Every row comes from one small tree of marks. Brackets hold a mark, then the marks that hang from it, in the order of their numbers. Every link used is in the known rows. Which tree was each row made from?
Known rows:
{K762 K71 K927}: [-.04, -.01, -.03, -.12, .08, .03, .11, -.05, .15, -.10, .02, .15, .07, .02, -.01, -.07, .01, -.08, -.03, -.28, .08, -.02, .17, -.04, .17, .03, .19, .05, .32]
{K766 K927}: [-.14, .10, .16, .05, .00, .05, .04, -.09, -.05, -.04, .09, .02, .11, .04, -.11, .09, -.01, -.10, -.04, -.08, -.05, .10, -.14, .10, .06, -.09, .12, .11, .03]
{K682 {K71 {K762 K324 K514 K927}}}: [-.19, .02, .01, -.14, -.33, -.03, .36, .07, .43, .09, -.09, .26, -.01, -.04, .02, .09, .17, -.03, .01, -.07, .10, .08, .55, .13, .04, .25, .09, -.03, .10]
{K766 {K927 K535 {K682 K717}}}: [-.25, .31, .34, -.13, .13, -.02, .28, -.09, -.58, .06, .26, -.14, -.20, -.16, -.25, .21, .04, -.10, -.14, -.18, -.16, .03, -.35, .27, .02, -.04, .28, .15, -.14]
{K256 {K762 K71 K324 K514}}: [-.03, .07, -.07, -.09, -.22, .17, .17, .05, .27, .21, -.10, .37, .01, .28, .02, .08, -.14, .37, .02, .06, .08, .35, .43, -.16, .26, .18, .13, -.19, .14]
{K541 K71 K717}: [-.09, -.13, .25, -.25, -.24, .24, -.01, -.17, .06, .12, .02, .05, -.09, -.03, -.05, .16, -.12, -.10, .01, -.25, -.02, -.17, -.05, .19, -.17, .17, -.18, .10, -.03]
{K541 {K71 {K762 K324}} K927}: [-.44, -.11, .17, -.14, -.49, -.01, -.03, .07, .41, .11, .07, .14, -.19, .06, -.10, .07, .18, .07, .08, -.02, .16, .08, .24, .38, -.04, .18, .18, .02, .04]
{K71 {K762 K256 K324}}: [-.03, .04, -.01, .14, -.14, -.12, .07, .14, .41, .10, -.06, .00, -.14, -.02, -.05, -.15, -.02, .15, -.06, .03, .28, .07, .29, .21, .12, .28, .13, -.06, -.12]
{K541 K927}: [-.22, .06, .09, -.01, -.09, -.06, -.02, .01, .04, -.04, .14, .09, -.02, -.05, -.13, .07, .10, .12, -.04, .02, .01, .00, .00, .10, .01, -.01, .15, .05, .06]
{K927 K535 {K682 K71 K717} K766}: [-.28, .07, .28, -.65, .01, .06, .23, -.15, -.68, .43, .19, -.19, -.57, -.32, -.32, .28, .12, .03, .00, -.27, -.03, -.18, -.29, .43, -.18, .10, .06, .12, -.13]
{K682 {K71 {K762 K514 {K927 K535}}} K717}: [.00, .23, .24, -.31, -.23, -.08, .77, -.12, -.01, .06, .04, .12, -.28, -.31, -.17, .19, .21, -.07, -.09, -.07, -.14, -.01, .33, .25, -.10, .32, .05, .00, .01]
{K682 {K71 K762} K717}: [-.01, -.01, .19, -.53, -.30, -.08, .55, -.13, .05, .04, -.11, -.08, -.38, -.29, -.07, .13, .24, -.10, .07, -.05, -.11, -.08, .15, .31, -.09, .25, -.08, .02, -.17]
{K541 {K71 {K762 K324 K927}} {K717 K682}}: [-.37, -.08, .31, -.24, -.19, .12, .06, -.09, .24, .05, .16, .13, -.12, -.10, -.06, .08, .09, -.20, -.03, -.30, .22, -.22, .35, .48, -.18, .19, -.04, .10, -.07]
{K717 {K682 {K71 K762}}}: [-.16, -.19, .10, -.37, -.15, .06, .24, -.06, .07, .12, -.04, .00, -.11, -.13, -.01, .11, .24, -.11, .15, -.05, -.03, -.22, .16, .47, -.16, .05, .01, .04, -.19]
{K766 {K927 K682}}: [-.35, .05, .17, .03, .02, .08, -.06, -.03, -.22, -.02, .11, -.09, .01, .00, -.11, .20, .01, -.12, -.01, -.13, .00, .00, -.31, .17, .13, -.14, .22, .21, -.09]
{K535 K927}: [-.19, -.05, .04, -.07, .03, -.10, -.08, -.04, -.06, -.11, .00, -.09, -.04, -.02, .02, .03, -.02, .04, -.21, .08, -.04, .17, .00, .03, .07, -.08, .13, -.02, -.02]
{K927 {K682 K71} K766}: [-.35, -.23, .09, -.48, -.05, .15, -.14, -.08, -.31, .34, .03, -.12, -.35, -.12, -.12, .24, .07, -.05, .15, -.22, .14, -.25, -.28, .32, -.05, -.02, .01, .18, -.10]
{K927 K682}: [-.24, -.04, .02, -.02, .04, .04, -.07, .07, -.18, .04, .02, -.12, -.11, -.04, .02, .10, .03, -.02, .00, -.07, .04, -.13, -.20, .09, .07, -.06, .10, .09, -.15]
{K766 {K927 K535 {K682 {K71 K762}}}}: [-.18, .14, .32, -.24, -.12, .07, .34, -.04, -.24, .15, .15, -.12, -.22, -.09, -.24, .22, .14, -.15, .01, -.10, -.08, .01, -.20, .46, -.02, .00, .38, .33, -.16]
{K541 {K927 K535 {K682 {K71 K762}} K766}}: [-.38, .03, .29, -.40, -.21, .03, .11, -.05, -.29, .32, .27, -.09, -.51, -.26, -.39, .24, .22, .11, .06, -.07, .15, -.13, -.22, .54, -.11, .08, .32, .31, -.11]
{K71 {K762 K324 K514}}: [-.12, .01, -.02, .20, -.29, -.02, .17, .11, .41, .12, -.07, .16, .02, .05, -.02, .04, .06, .15, -.01, .17, .17, .28, .44, -.02, .10, .27, .08, -.20, -.01]
{K717 {K682 K71}}: [-.19, -.19, .05, -.41, -.02, .09, .14, -.07, -.09, .14, -.04, .04, .02, -.08, .03, .17, .15, -.09, .12, -.15, -.12, -.24, .08, .37, -.18, -.04, -.05, -.01, -.09]
{K694 {K762 {K927 K535}}}: [.25, .29, .14, .05, .29, -.01, .03, .09, -.03, -.02, .12, .06, -.24, -.04, .00, -.09, -.03, -.03, -.05, .06, .07, .01, .07, -.06, -.02, -.01, .28, .10, -.02]
{K717 {K682 {K71 {K762 K256 K324 K927}}}}: [-.28, -.02, .04, -.23, -.05, -.06, .20, .05, .25, .10, -.02, .12, -.07, -.11, .01, -.01, .18, -.04, .01, -.20, .16, -.26, .41, .50, -.05, .15, .11, .04, -.09]
{K535 {K927 {K682 K717}}}: [-.45, .00, .13, -.26, .03, -.12, .02, -.06, -.38, -.11, .03, -.25, -.28, -.20, .00, .17, .05, .00, -.24, -.05, -.10, .03, -.18, .13, .09, -.05, .16, -.01, -.19]
{K71 {K762 K927}}: [.01, .10, .07, .06, -.05, -.14, .17, .01, .23, -.19, .08, .01, -.13, -.11, -.03, -.10, .14, -.14, -.02, .00, .15, -.03, .21, .11, .07, .07, .12, .16, .00]
{K762 K71 K324 {K927 K535}}: [-.07, .21, .01, -.11, .14, -.06, .12, .10, .02, .12, .16, .23, .06, .08, -.12, -.15, .04, .07, -.16, -.29, .15, .17, .35, .05, .12, .10, .34, -.04, .38]

Write each row's tree:
[-.25, .14, .25, -.26, .02, .11, .23, -.05, -.42, .17, .14, -.06, -.08, -.05, -.20, .26, .08, -.11, -.02, -.20, -.14, -.05, -.31, .38, -.02, -.09, .33, .28, -.09] | {K766 {K927 K535 {K682 K71}}}
[-.58, -.18, .21, -.61, -.06, -.03, -.03, -.18, -.48, .18, .03, -.25, -.50, -.31, -.13, .30, .11, -.04, -.11, -.19, -.02, -.08, -.23, .35, -.01, -.02, .09, .06, -.15] | {K535 {K927 {K682 K71 K717} K766}}
[-.10, .02, .15, -.49, -.34, -.13, .45, -.01, .13, .13, -.10, -.03, -.32, -.24, -.07, .08, .27, -.05, .03, -.05, -.01, .06, .34, .32, -.04, .26, -.05, -.08, -.13] | {K682 {K71 {K762 K324}} K717}
[-.19, .09, .08, .09, -.01, -.15, -.10, .06, .30, .10, .09, .04, -.25, -.10, -.15, -.17, .02, .10, -.09, -.14, .48, -.02, .30, .25, .14, .25, .15, .07, .02] | {K71 {K762 K256 K324 {K927 K766}}}
[-.14, .01, .14, -.06, .22, .07, -.33, .07, -.08, .07, .09, -.09, -.42, -.12, .01, .03, -.01, -.09, .09, -.08, .30, -.17, -.15, .01, .08, -.07, .19, .16, -.10] | {K694 {K762 {K927 K682 K766}}}
[-.04, .16, .33, -.56, -.11, -.13, .52, -.19, -.22, .14, .16, -.06, -.54, -.38, -.26, .09, .25, -.12, -.02, -.20, .03, -.09, .13, .40, -.14, .24, .03, .15, -.02] | {K682 {K71 {K762 {K927 K535 K766}}} K717}
[-.62, -.10, .25, -.34, -.26, .06, .04, -.06, -.13, .07, .10, -.05, -.33, -.14, -.09, .30, .13, .00, .02, -.24, -.06, -.22, -.19, .36, -.08, .07, .12, .07, -.06] | {K541 K71 {K927 {K682 K717}}}
[.04, .14, -.03, -.03, -.10, .16, .30, -.08, .20, -.03, -.02, .36, -.04, .15, .04, .09, -.13, .20, -.04, -.02, .03, .14, .32, -.19, .25, .09, .17, -.01, .24] | {K256 {K762 K71 K514 K927}}
[.00, .09, .17, -.28, -.07, -.06, .29, -.08, .07, .20, .09, .03, -.36, -.20, -.24, .00, .06, .02, -.02, -.19, .20, -.19, .12, .43, -.06, .22, .15, .25, .03] | {K682 {K71 {K762 K256 {K927 K535 K766}}}}
[-.12, .25, .20, -.20, .15, -.05, .28, -.01, -.57, .13, .19, -.21, -.36, -.22, -.18, .14, .07, .02, -.15, -.11, -.12, -.07, -.24, .19, -.06, .06, .16, .04, -.18] | {K927 K535 {K682 K717}}
[-.53, -.27, .14, -.49, -.10, .04, -.21, -.11, -.33, .22, .01, -.18, -.35, -.15, -.08, .24, .05, -.01, -.07, -.14, .06, -.06, -.24, .31, .03, -.10, .15, .13, -.10] | {K535 {K927 {K682 K71} K766}}
[-.04, -.14, .29, -.15, -.32, .16, .15, -.15, .36, .09, -.03, -.01, -.27, -.09, -.11, .09, -.15, .01, -.02, -.18, .14, -.22, .02, .39, -.10, .38, -.09, .14, -.17] | {K541 {K71 {K762 K256}} K717}
[-.12, -.10, -.12, -.09, .02, .02, -.03, .11, .34, .21, -.15, .14, .04, .17, -.03, -.11, -.15, .26, -.10, -.23, .22, .06, .27, .11, .23, .28, .22, -.19, .18] | {K762 K71 K256 K324}
[.01, -.02, .17, -.44, -.24, -.10, .54, -.11, .13, .07, -.18, -.10, -.37, -.29, -.08, .10, .14, .00, -.02, -.11, -.04, -.18, .15, .38, -.02, .36, -.05, .00, -.22] | {K682 {K71 {K762 K256}} K717}
[.15, -.01, .02, .25, .08, .14, .02, .12, .36, .14, -.25, .12, -.10, .06, .10, .08, -.24, .28, .01, .16, .08, -.03, .15, -.13, .10, .28, .12, -.18, -.12] | {K694 {K762 K256 K514}}
[-.05, .04, .07, -.12, .17, .05, -.02, .14, .15, .05, -.16, -.01, -.34, -.08, .15, .04, -.06, -.01, .00, -.15, .14, -.35, -.02, .15, .10, .08, .25, .19, -.18] | {K694 {K762 K256 {K927 {K682 K71}}}}
[-.20, .05, .02, .31, -.05, -.03, .26, .06, .31, -.06, -.05, .06, -.11, -.10, -.01, .08, -.04, .08, -.13, -.05, .23, -.15, .19, .11, .22, .26, .22, .10, -.09] | {K71 {K762 K256 K514 {K927 K682}}}
[-.29, .23, .35, -.41, .00, .03, .42, -.12, -.55, .16, .16, -.13, -.23, -.18, -.26, .31, .13, -.14, -.09, -.25, -.24, -.06, -.30, .41, -.04, -.01, .26, .19, -.13] | {K766 {K927 K535 {K682 K71 K717}}}
[.05, -.04, .02, .27, -.17, .00, .27, .02, .42, .07, -.15, .08, -.05, -.01, -.05, .05, -.10, .23, -.06, .13, .14, .02, .26, .06, .12, .36, .07, -.08, -.08] | {K71 {K762 K256 K514}}
[-.12, .08, .11, -.35, -.01, .07, .23, .03, -.39, .27, .08, -.08, -.22, -.08, -.11, .20, .10, -.02, -.02, -.14, -.11, -.14, -.19, .32, -.12, .00, .21, .20, -.12] | {K927 K535 {K682 K71}}
[-.32, .00, -.03, .05, -.01, .09, .25, .06, .12, .10, -.13, .19, .03, -.07, .06, .24, -.09, .09, -.11, -.28, .07, -.32, .15, .13, .14, .20, .14, .06, .07] | {K762 K256 K514 {K927 {K682 K71}}}
[.09, .09, .02, .32, .17, .06, .02, .13, .39, -.01, -.17, .18, -.06, .00, .12, .03, -.22, .17, -.08, .05, .14, -.08, .25, -.17, .15, .21, .16, -.07, .01] | {K694 {K762 K256 K514 K927}}
[-.11, .19, -.07, -.02, -.12, .08, .19, .04, .28, .06, -.03, .46, .03, .24, .04, .04, -.11, .24, -.07, -.06, .14, .28, .54, -.17, .29, .13, .19, -.13, .26] | {K256 {K762 K71 K324 K514 K927}}
[-.10, .02, -.04, .29, -.22, -.04, .16, .13, .52, .16, -.14, .14, -.03, .06, -.04, -.01, -.07, .27, -.09, .11, .25, .16, .43, .07, .15, .41, .11, -.18, -.06] | {K71 {K762 K256 K324 K514}}
[-.09, .08, .17, -.30, -.31, -.09, .66, -.13, .18, -.04, -.09, .12, -.21, -.27, -.04, .21, .21, -.09, -.03, -.10, -.09, -.05, .39, .16, -.02, .30, -.05, -.04, -.01] | {K682 {K71 {K762 K514 K927}} K717}
[-.31, .06, .42, -.56, -.03, .19, .10, -.24, -.46, .34, .41, .07, -.24, -.31, -.44, .29, .12, .10, -.04, -.27, .06, -.27, -.07, .60, -.37, .10, .06, .23, -.08] | {K541 {K717 {K682 K71}} {K927 K535 K766}}
[-.55, -.22, .46, -.38, -.43, .23, -.13, -.20, .01, .22, .28, -.08, -.53, -.23, -.32, .31, .06, -.01, .08, -.23, .29, -.26, -.25, .57, -.15, .18, .07, .35, -.18] | {K541 {K71 K762} K717 {K927 K682 K766}}
[-.23, .22, .25, .03, .12, .06, .09, -.02, -.45, .08, .24, -.11, -.03, -.01, -.22, .16, -.01, -.08, -.09, -.11, -.06, .05, -.35, .24, .04, -.13, .36, .23, -.09] | {K766 {K927 K535 K682}}
[-.14, .08, .06, .06, -.03, -.11, .12, .06, .09, -.15, .10, -.09, -.22, -.14, -.02, -.02, .15, -.18, -.02, -.03, .20, -.10, .04, .20, .12, .01, .19, .25, -.12] | {K71 {K762 {K927 K682}}}
[-.13, -.17, .08, -.30, -.06, .05, .26, -.04, .15, .16, -.08, .00, -.11, -.14, .00, .09, .14, -.01, .11, -.10, .03, -.31, .18, .52, -.13, .15, .04, .03, -.22] | {K717 {K682 {K71 {K762 K256}}}}
[-.26, .14, .27, -.32, .16, .02, .07, -.10, -.72, .32, .30, -.25, -.53, -.30, -.32, .18, .05, .06, -.10, -.18, .07, -.11, -.36, .29, -.10, .07, .08, .07, -.16] | {K927 K535 {K682 K717} K766}
[-.30, -.18, .03, -.24, -.27, .08, .27, .05, .24, .23, -.07, .17, .04, -.02, .01, .19, .20, .03, .11, -.01, .02, -.03, .46, .36, -.12, .17, .00, -.16, -.12] | {K717 {K682 {K71 {K762 K324 K514}}}}
[.14, -.14, -.01, .07, .06, .24, .08, .07, .47, .20, -.31, .18, -.11, .12, .07, .08, -.27, .33, .03, .04, .10, .03, .18, -.13, .21, .34, .23, -.23, .04] | {K694 {K762 K71 K256 K514}}
[-.27, .20, .00, -.14, .18, -.01, .06, .15, -.13, .17, .20, .11, -.05, .06, -.11, -.05, .05, .01, -.17, -.36, .18, .06, .18, .13, .17, .04, .45, .05, .25] | {K762 K71 K324 {K927 K535 K682}}
[-.17, -.11, -.14, .11, -.08, .14, .12, .10, .46, .28, -.20, .29, .20, .21, -.01, .04, -.21, .41, -.13, -.16, .17, .16, .41, -.05, .26, .40, .17, -.35, .25] | {K762 K71 K256 K324 K514}
[-.30, -.24, .15, -.44, -.22, .10, -.04, -.08, -.11, .31, .02, -.17, -.45, -.19, -.15, .20, .16, -.07, .20, -.12, .22, -.20, -.16, .43, -.03, .06, .07, .22, -.19] | {K927 {K682 {K71 K762}} K766}
[-.17, -.21, .06, -.17, -.15, .11, .36, -.04, .26, .19, -.13, .11, -.01, -.10, .00, .20, .08, .10, .07, -.03, -.02, -.23, .29, .42, -.10, .26, .02, -.07, -.15] | {K717 {K682 {K71 {K762 K256 K514}}}}
[-.73, -.17, .34, -.46, -.22, .11, -.13, -.15, -.28, .24, .21, -.08, -.50, -.20, -.23, .34, .11, .03, .08, -.28, .08, -.25, -.33, .41, -.10, .07, .06, .09, -.02] | {K541 K71 {K927 {K682 K717} K766}}
[.05, .11, .06, .17, .01, -.15, .19, .02, .35, -.15, .01, .01, -.15, -.12, -.04, -.15, -.01, .00, -.09, -.06, .22, -.13, .20, .18, .12, .20, .15, .15, -.02] | {K71 {K762 K256 K927}}
[-.28, .19, .16, -.02, .01, -.11, -.03, .10, -.13, .20, .33, -.06, -.36, -.15, -.25, -.07, .14, -.04, -.07, -.12, .39, .05, .12, .28, .04, .09, .30, .18, -.03] | {K71 {K762 K324 {K927 K535 K682 K766}}}
[-.50, .04, .00, -.12, -.01, .03, .26, .07, .08, .10, -.01, .24, .01, -.03, -.01, .17, .04, .07, -.16, -.33, .12, .07, .38, -.04, .26, .23, .22, -.23, .25] | {K762 K71 K324 K514 {K927 {K682 K717}}}
[-.13, -.04, .26, .05, -.29, .20, .26, -.16, .49, .04, -.03, .20, -.14, -.09, -.08, .17, -.19, .02, -.12, -.23, .18, -.21, .25, .23, -.03, .44, -.06, .11, .01] | {K541 {K71 {K762 K256 K514 K927}} K717}
